Each row was made from one small tree. The marks that hang from a mark follow it in brackets, in alphabetical order. Every link used is in the known rows. Write each row's tree.
Known rows:
navu{kepu{geguk{dila{patubi{boviri}}} zedap{lopeta lurin}}}: [-3.370,1.676,-0.903,0.460,0.258,-0.020,-0.196,1.160,-2.489,0.237,0.020,1.890,2.854,2.679,4.981,2.282,-2.672,-0.598,2.146,1.292,-0.930,3.934,0.156,-2.170,1.761]
kepu{geguk navu{lurin} zedap{lopeta}}: [-1.085,-1.794,-4.066,1.263,1.409,-2.001,0.567,0.595,-0.474,0.585,3.498,0.005,-0.167,0.470,-0.497,2.627,-1.376,-0.653,-0.768,1.507,-3.720,2.664,-1.826,-1.640,6.457]
patubi{dila}: [0.688,-1.890,-2.188,-1.243,1.346,-0.027,5.081,-0.816,2.651,-1.739,-2.638,-2.897,-0.009,-5.432,-3.890,-0.873,0.637,0.348,-3.070,-1.479,2.078,-3.005,-0.332,4.684,-5.564]
navu{kepu{geguk{dila{patubi{boviri}}}} lurin{zedap{lopeta}}}: [-0.193,3.370,2.434,-0.855,-1.231,0.639,0.428,0.094,-0.995,3.552,-0.955,0.974,-0.255,3.138,5.152,2.437,-1.554,-3.274,3.961,-1.273,0.201,1.014,1.818,-1.831,0.812]
lopeta{zedap{lurin}}: [-1.190,2.678,0.075,-0.299,-0.399,3.349,4.549,-0.921,1.578,-1.987,5.106,0.130,-0.659,-1.412,-4.656,-1.025,3.363,-0.015,-5.858,-1.052,0.771,-1.490,1.266,-1.463,-2.151]
dila{patubi}: [0.481,0.281,-1.999,-2.362,-1.728,0.808,3.984,2.818,0.355,-2.727,-1.037,-2.055,-3.164,-2.574,-3.673,-3.436,1.878,-1.001,-1.034,-0.306,3.554,1.003,-0.162,2.748,-4.467]
kepu{geguk{dila{patubi}} navu zedap{lopeta}}: [-1.078,-2.654,-6.225,2.541,-0.770,-1.435,0.737,3.336,-3.729,-4.507,-1.139,0.143,0.984,-0.103,0.972,-1.183,-3.756,0.544,2.278,4.455,-2.146,4.752,-2.284,-0.291,4.083]
navu{lurin{zedap}}: [1.731,2.952,2.073,-1.594,0.945,1.293,3.435,-0.260,3.192,1.777,1.387,-0.449,-3.856,-1.135,-2.764,1.586,4.274,-3.196,-2.461,-4.455,1.696,-2.051,1.882,-0.552,-1.407]
navu{kepu{geguk{dila}} lurin}: [-0.093,1.772,0.772,0.163,-0.695,-4.363,0.950,-0.481,-1.747,2.076,-0.714,0.070,-3.441,1.297,0.041,1.475,-1.285,-3.367,-0.093,-2.654,0.664,-5.276,0.598,4.375,0.010]
lurin{navu{kepu{geguk{dila}}} zedap{lopeta}}: [3.515,-1.280,2.987,-0.125,3.184,2.338,-2.846,1.193,0.433,2.637,-6.207,-0.104,2.503,2.416,2.304,1.476,-0.092,-0.363,2.509,1.906,-3.537,1.182,-0.512,-3.013,-2.205]
kepu{navu{lurin}}: [0.491,-0.918,-1.010,-0.420,-1.897,-1.751,3.422,-0.341,1.909,0.551,3.329,-1.566,-3.695,-2.279,-5.027,0.102,2.945,-1.895,-2.411,-1.756,2.189,-2.360,0.308,3.707,0.760]
geguk{kepu}: [0.929,-2.695,1.915,-2.207,-1.314,-2.120,0.811,0.878,0.988,-1.428,-3.018,-2.342,-5.063,-3.158,-3.772,-2.919,1.275,1.522,-3.569,-3.460,2.243,-4.319,0.589,1.262,-5.648]
lopeta{zedap{lurin{navu{kepu{geguk{dila{patubi}}}}}}}: [-1.868,4.857,-1.125,2.876,-0.932,2.355,1.574,-0.260,-1.593,-1.046,1.462,2.203,3.551,0.858,0.749,-0.957,-0.857,-1.341,-1.426,2.939,-0.863,-0.416,-0.073,0.549,-0.930]
zedap{kepu{navu} lopeta lurin}: [-0.826,-2.028,1.985,-2.018,0.218,2.421,-2.475,-2.601,1.951,1.045,5.612,-0.789,1.465,1.410,-1.450,-1.090,1.862,3.601,1.486,-0.643,0.709,2.805,0.215,-2.772,2.364]
boviri{patubi}: [3.580,-0.539,0.189,-2.746,0.034,-0.664,0.630,3.791,3.022,-1.624,-1.447,-3.163,-3.642,-3.034,-4.236,-2.699,-0.797,-0.666,-3.508,-2.343,2.530,0.237,-2.184,2.320,-3.992]
zedap{kepu{geguk{dila} navu} lopeta lurin}: [-1.457,-2.147,0.280,-0.988,0.086,0.032,-3.493,-1.491,-1.820,0.277,5.226,-0.291,2.588,2.298,0.420,-0.925,-0.790,3.791,3.217,2.299,-0.941,2.696,-0.118,-1.660,4.814]
zedap{kepu{geguk{dila{patubi}}} lopeta}: [0.312,-1.961,-1.097,-2.096,-0.333,0.402,-2.222,0.870,-3.102,-1.502,-0.698,-1.486,0.356,1.749,1.409,-3.685,-2.706,2.303,4.242,2.795,0.501,2.246,-1.271,-0.440,-0.111]
nebuke{lurin{navu{kepu{geguk{dila}}} zedap}}: [2.665,4.395,3.909,0.675,3.583,0.920,-2.261,-1.526,1.684,1.816,-4.903,1.601,2.982,0.790,0.277,3.940,1.908,-2.477,-0.723,-0.141,-3.154,-1.940,1.684,2.226,-1.893]
lopeta{zedap}: [0.266,0.060,-0.734,-0.784,-0.840,2.016,5.002,0.309,1.678,-2.462,0.546,-2.010,-1.490,-2.697,-5.315,-2.348,2.303,-0.910,-5.789,0.125,0.911,-3.161,-0.068,-0.715,-4.238]
geguk{dila{patubi{boviri}} kepu{navu zedap{lopeta}}}: [-1.374,-3.328,-2.122,2.197,-4.186,-0.583,0.592,1.611,-1.855,-3.988,-2.734,0.864,-0.923,-1.722,2.992,-2.398,-2.568,2.355,1.703,0.667,1.794,1.196,-0.102,-0.723,-0.699]
zedap{kepu{geguk{dila{patubi{boviri}}} navu} lopeta lurin}: [-3.311,-0.776,-0.346,-1.599,-2.102,1.179,-2.303,-0.947,-2.230,1.246,6.291,-0.497,4.807,1.638,2.611,-1.132,-0.537,2.632,4.521,4.636,1.107,5.679,0.287,-1.741,4.432]
geguk{dila{patubi} kepu{navu}}: [-0.184,-1.850,-1.300,1.193,-5.572,-3.177,1.331,1.937,-2.032,-5.394,-3.570,-0.589,-4.230,-2.820,-1.279,-5.501,-1.950,1.369,1.058,-1.129,3.952,-3.077,0.809,4.474,-2.892]
kepu{geguk{dila{patubi}} navu{lurin} zedap}: [-2.718,2.274,-6.807,3.835,-1.517,-4.305,2.868,2.115,-2.994,-2.782,1.473,1.147,-0.455,-1.012,0.863,0.495,-2.871,-3.178,0.256,2.304,0.184,0.659,-1.236,3.274,5.854]
kepu{navu{lurin} zedap}: [-1.106,0.320,-3.402,1.971,0.296,-2.355,3.690,0.081,1.991,-0.531,2.214,-0.022,-1.976,-2.358,-2.483,1.955,1.619,-2.697,-3.501,-1.677,0.763,-1.466,-0.781,1.244,3.082]

Write each row's tree:
[0.700,0.123,-1.211,0.662,-0.035,-1.321,-0.287,2.200,-1.721,0.600,-5.140,-0.530,1.682,-0.124,0.712,-1.270,-1.118,-2.133,1.177,3.498,0.155,-0.631,-1.488,3.993,-3.339] => lurin{navu{kepu{geguk{dila{patubi}}}}}
[-0.822,2.071,1.245,-1.157,0.387,-3.926,1.026,-0.384,0.318,3.642,-0.084,-1.092,-2.809,0.985,-0.854,2.024,-0.489,-4.049,-1.431,-2.383,0.476,-3.728,0.130,2.778,0.247] => navu{kepu{geguk} lurin}
[-0.748,-1.638,-0.513,-0.311,3.183,-2.071,-0.674,1.548,-0.630,0.558,-4.131,-1.139,0.253,1.579,1.256,2.087,-2.832,-0.850,-0.832,0.228,-2.919,1.208,-1.985,-2.571,0.071] => navu{kepu{geguk zedap{lopeta}}}
[0.068,-2.875,-0.404,-0.536,-0.965,-1.662,-2.734,-1.737,-1.532,1.300,3.356,-0.765,0.016,1.950,0.567,-0.902,-1.897,1.490,3.447,1.492,-0.523,-0.358,-0.880,0.318,4.328] => zedap{kepu{geguk{dila} navu{lurin}} lopeta}
[-2.831,0.977,-2.507,3.109,-5.096,-3.210,2.573,0.440,-1.274,-2.201,-0.092,1.703,-2.114,-2.745,2.879,-1.047,-1.490,-0.985,0.071,-1.375,4.022,-2.361,0.853,2.342,0.795] => geguk{dila{patubi{boviri}} kepu{navu{lurin} zedap}}
[2.089,1.287,1.718,1.150,4.980,1.722,-3.800,-1.865,1.412,1.817,-2.722,1.912,3.052,1.449,0.590,4.501,0.043,-0.266,-1.374,0.700,-5.828,1.126,-0.876,0.581,-0.457] => nebuke{lurin{navu{kepu{geguk zedap{lopeta}}}}}
[-0.417,-0.431,-1.259,0.848,3.908,-2.210,-0.541,1.683,0.608,2.447,-5.278,-0.904,3.124,-0.601,0.304,2.258,-0.283,-2.740,-2.639,3.199,-2.230,-0.194,-2.842,0.193,-1.432] => lurin{navu{kepu{geguk zedap}}}
[-1.563,0.220,-1.635,1.189,1.890,-4.663,1.142,2.158,-1.834,-1.124,-5.840,-0.558,0.065,0.079,1.077,1.417,-2.733,-2.672,-1.594,0.390,-0.657,-2.805,-1.202,1.136,-0.440] => navu{kepu{geguk{dila} zedap}}
[1.693,1.555,2.220,-1.384,1.326,1.017,-1.298,-1.498,0.064,2.202,1.591,0.314,-1.027,2.520,1.954,0.659,0.105,-0.218,2.619,-1.878,-0.370,-0.651,1.015,-2.834,1.859] => navu{lurin{zedap{kepu{geguk{dila}} lopeta}}}
[-2.385,-1.827,-3.418,0.735,2.241,-0.184,-0.337,1.083,-0.685,-0.693,4.495,-0.064,2.432,0.407,-0.797,2.250,-0.454,1.686,-1.089,2.630,-4.012,5.746,-1.395,-3.739,6.357] => kepu{geguk navu zedap{lopeta lurin}}
[0.918,-4.417,0.173,0.559,-3.936,-3.742,0.679,0.890,-1.005,-3.748,-3.341,-1.252,-4.418,-3.083,-2.942,-3.668,-0.308,2.200,-1.323,-2.004,2.511,-5.507,0.808,3.642,-3.121] => geguk{dila kepu{navu}}
[0.787,-1.819,1.163,1.443,2.006,2.335,-2.644,-0.366,1.087,-0.367,0.067,2.314,-0.766,-0.118,0.549,0.424,0.811,4.278,-2.083,-2.241,-2.429,0.842,0.091,-3.678,-1.530] => geguk{kepu{zedap{lopeta lurin{navu}}}}
[2.529,-1.443,3.371,-0.689,2.129,4.698,-2.451,-1.138,2.046,3.028,1.601,1.306,0.528,2.479,-0.581,1.308,2.574,2.617,0.462,-1.322,-1.826,2.156,0.269,-1.405,-2.573] => zedap{lopeta lurin{navu{kepu}}}
[0.199,-0.794,-1.673,-2.066,-3.674,1.040,4.517,2.692,-1.271,-2.068,-0.761,-1.303,-1.545,-2.882,-1.618,-2.744,2.363,-0.960,0.078,1.670,4.791,0.079,0.924,3.552,-5.047] => geguk{dila{patubi{boviri}}}
[4.299,2.099,4.711,0.606,3.737,3.428,-4.286,-1.866,1.084,1.743,-4.363,2.039,2.646,2.601,1.275,3.813,0.955,-0.073,1.515,-0.312,-5.294,0.189,1.678,-0.226,-1.474] => nebuke{lurin{navu{kepu{geguk{dila}}} zedap{lopeta}}}
[-0.304,-0.454,-0.479,2.441,-1.696,3.075,-1.320,0.717,-1.531,-1.648,0.226,3.806,1.010,-0.295,4.404,-0.663,-0.431,3.913,1.390,0.187,0.522,2.404,0.913,-1.961,-1.981] => geguk{dila{patubi{boviri}} kepu{zedap{lopeta lurin{navu}}}}
[1.686,-1.486,3.248,-0.263,-1.820,-0.347,-0.597,-1.098,2.227,0.403,0.212,-0.248,-4.390,-0.493,-1.133,-0.556,0.683,1.401,-0.072,-4.920,0.119,-2.112,1.656,-2.257,0.276] => geguk{kepu{navu{lurin{zedap{lopeta}}}}}
[0.191,-0.255,1.125,-0.574,-0.174,3.848,-2.301,0.327,-1.456,3.157,2.210,1.775,3.755,2.691,3.259,1.081,0.581,1.590,3.445,3.307,-1.164,4.792,0.283,-0.637,-0.804] => zedap{lopeta lurin{navu{kepu{geguk{dila{patubi{boviri}}}}}}}
[-0.500,4.046,2.183,-2.538,1.971,-0.993,0.537,-1.065,2.146,3.591,1.698,-1.565,0.026,0.142,-0.186,1.422,1.962,-3.169,-0.822,-1.706,1.534,-1.674,0.931,-1.980,1.867] => navu{lurin{zedap{kepu{geguk}}}}
[-3.426,3.732,-2.851,2.284,-3.627,-1.437,2.198,-1.669,-1.898,-1.852,3.596,-0.375,2.014,-0.349,0.100,-3.061,-2.789,-2.405,-0.395,2.939,1.821,-2.532,-0.831,0.980,3.536] => lopeta{zedap{kepu{geguk{dila{patubi}} navu{lurin}}}}
[1.630,-2.131,0.260,3.074,0.871,1.798,-2.766,-0.114,-0.844,-2.380,-0.778,3.976,-1.450,0.230,1.888,-0.006,-0.524,5.116,-0.350,-2.098,-1.947,-0.975,0.557,-1.885,-1.769] => geguk{dila kepu{zedap{lopeta lurin{navu}}}}
[2.102,-0.829,3.972,-3.708,2.364,3.583,-1.052,-0.674,3.108,0.875,-2.070,-2.220,0.325,0.968,-0.387,-0.877,2.257,1.034,1.076,-1.490,0.596,1.547,0.379,-5.749,-2.064] => lurin{zedap{kepu lopeta}}
[2.299,4.243,3.225,-0.479,3.923,1.931,-3.308,-2.420,1.762,1.710,-2.185,0.754,4.607,-0.056,-0.074,2.388,2.961,-0.930,-0.390,1.676,-2.162,-0.969,1.055,0.812,-0.684] => nebuke{lurin{navu zedap{kepu{geguk{dila}}}}}
[-2.454,-1.156,-1.468,2.362,-3.962,0.626,-0.023,0.502,-1.755,-3.467,1.416,2.743,0.181,-0.713,3.582,-1.117,-1.797,3.243,1.726,-0.451,1.564,2.501,1.319,-1.409,1.278] => geguk{dila{patubi{boviri}} kepu{navu zedap{lopeta lurin}}}
[0.721,0.840,1.138,1.495,1.737,-0.241,0.511,-1.337,1.638,1.634,-0.833,1.990,-3.492,2.367,1.909,3.095,-1.189,-1.797,-0.534,-5.373,-0.662,-1.996,-0.103,-1.205,0.269] => navu{kepu{zedap{lopeta}} lurin}
[-1.879,-0.307,-1.063,-0.346,-1.395,-4.434,-0.575,-1.412,-1.291,1.392,2.446,-1.678,0.332,-0.367,-0.836,-0.840,-0.759,-1.485,0.814,1.719,2.032,-3.303,-0.810,3.164,3.733] => zedap{kepu{geguk{dila} navu{lurin}}}
[0.804,-2.587,1.437,-1.500,-0.782,0.642,-1.540,-2.717,1.972,1.964,3.818,-1.258,-1.142,1.110,-1.209,-1.037,0.751,1.421,1.756,-1.449,1.161,-0.338,-0.589,-0.904,1.970] => zedap{kepu{navu{lurin}} lopeta}
[-1.057,-0.122,0.424,-1.759,0.310,4.198,-3.864,-0.845,-1.664,3.233,4.890,0.765,6.177,2.226,3.459,-0.409,0.844,3.169,4.144,5.709,-0.197,5.951,-0.505,-1.946,0.962] => zedap{kepu{geguk{dila{patubi{boviri}}}} lopeta lurin{navu}}
[0.592,3.824,4.277,-1.803,2.095,1.107,-0.842,-3.275,4.346,0.319,-0.732,-1.023,2.078,-1.216,-2.641,1.581,3.732,-1.374,-1.526,-2.220,0.599,-0.993,2.167,-0.215,0.152] => nebuke{lurin{zedap{kepu{navu}}}}
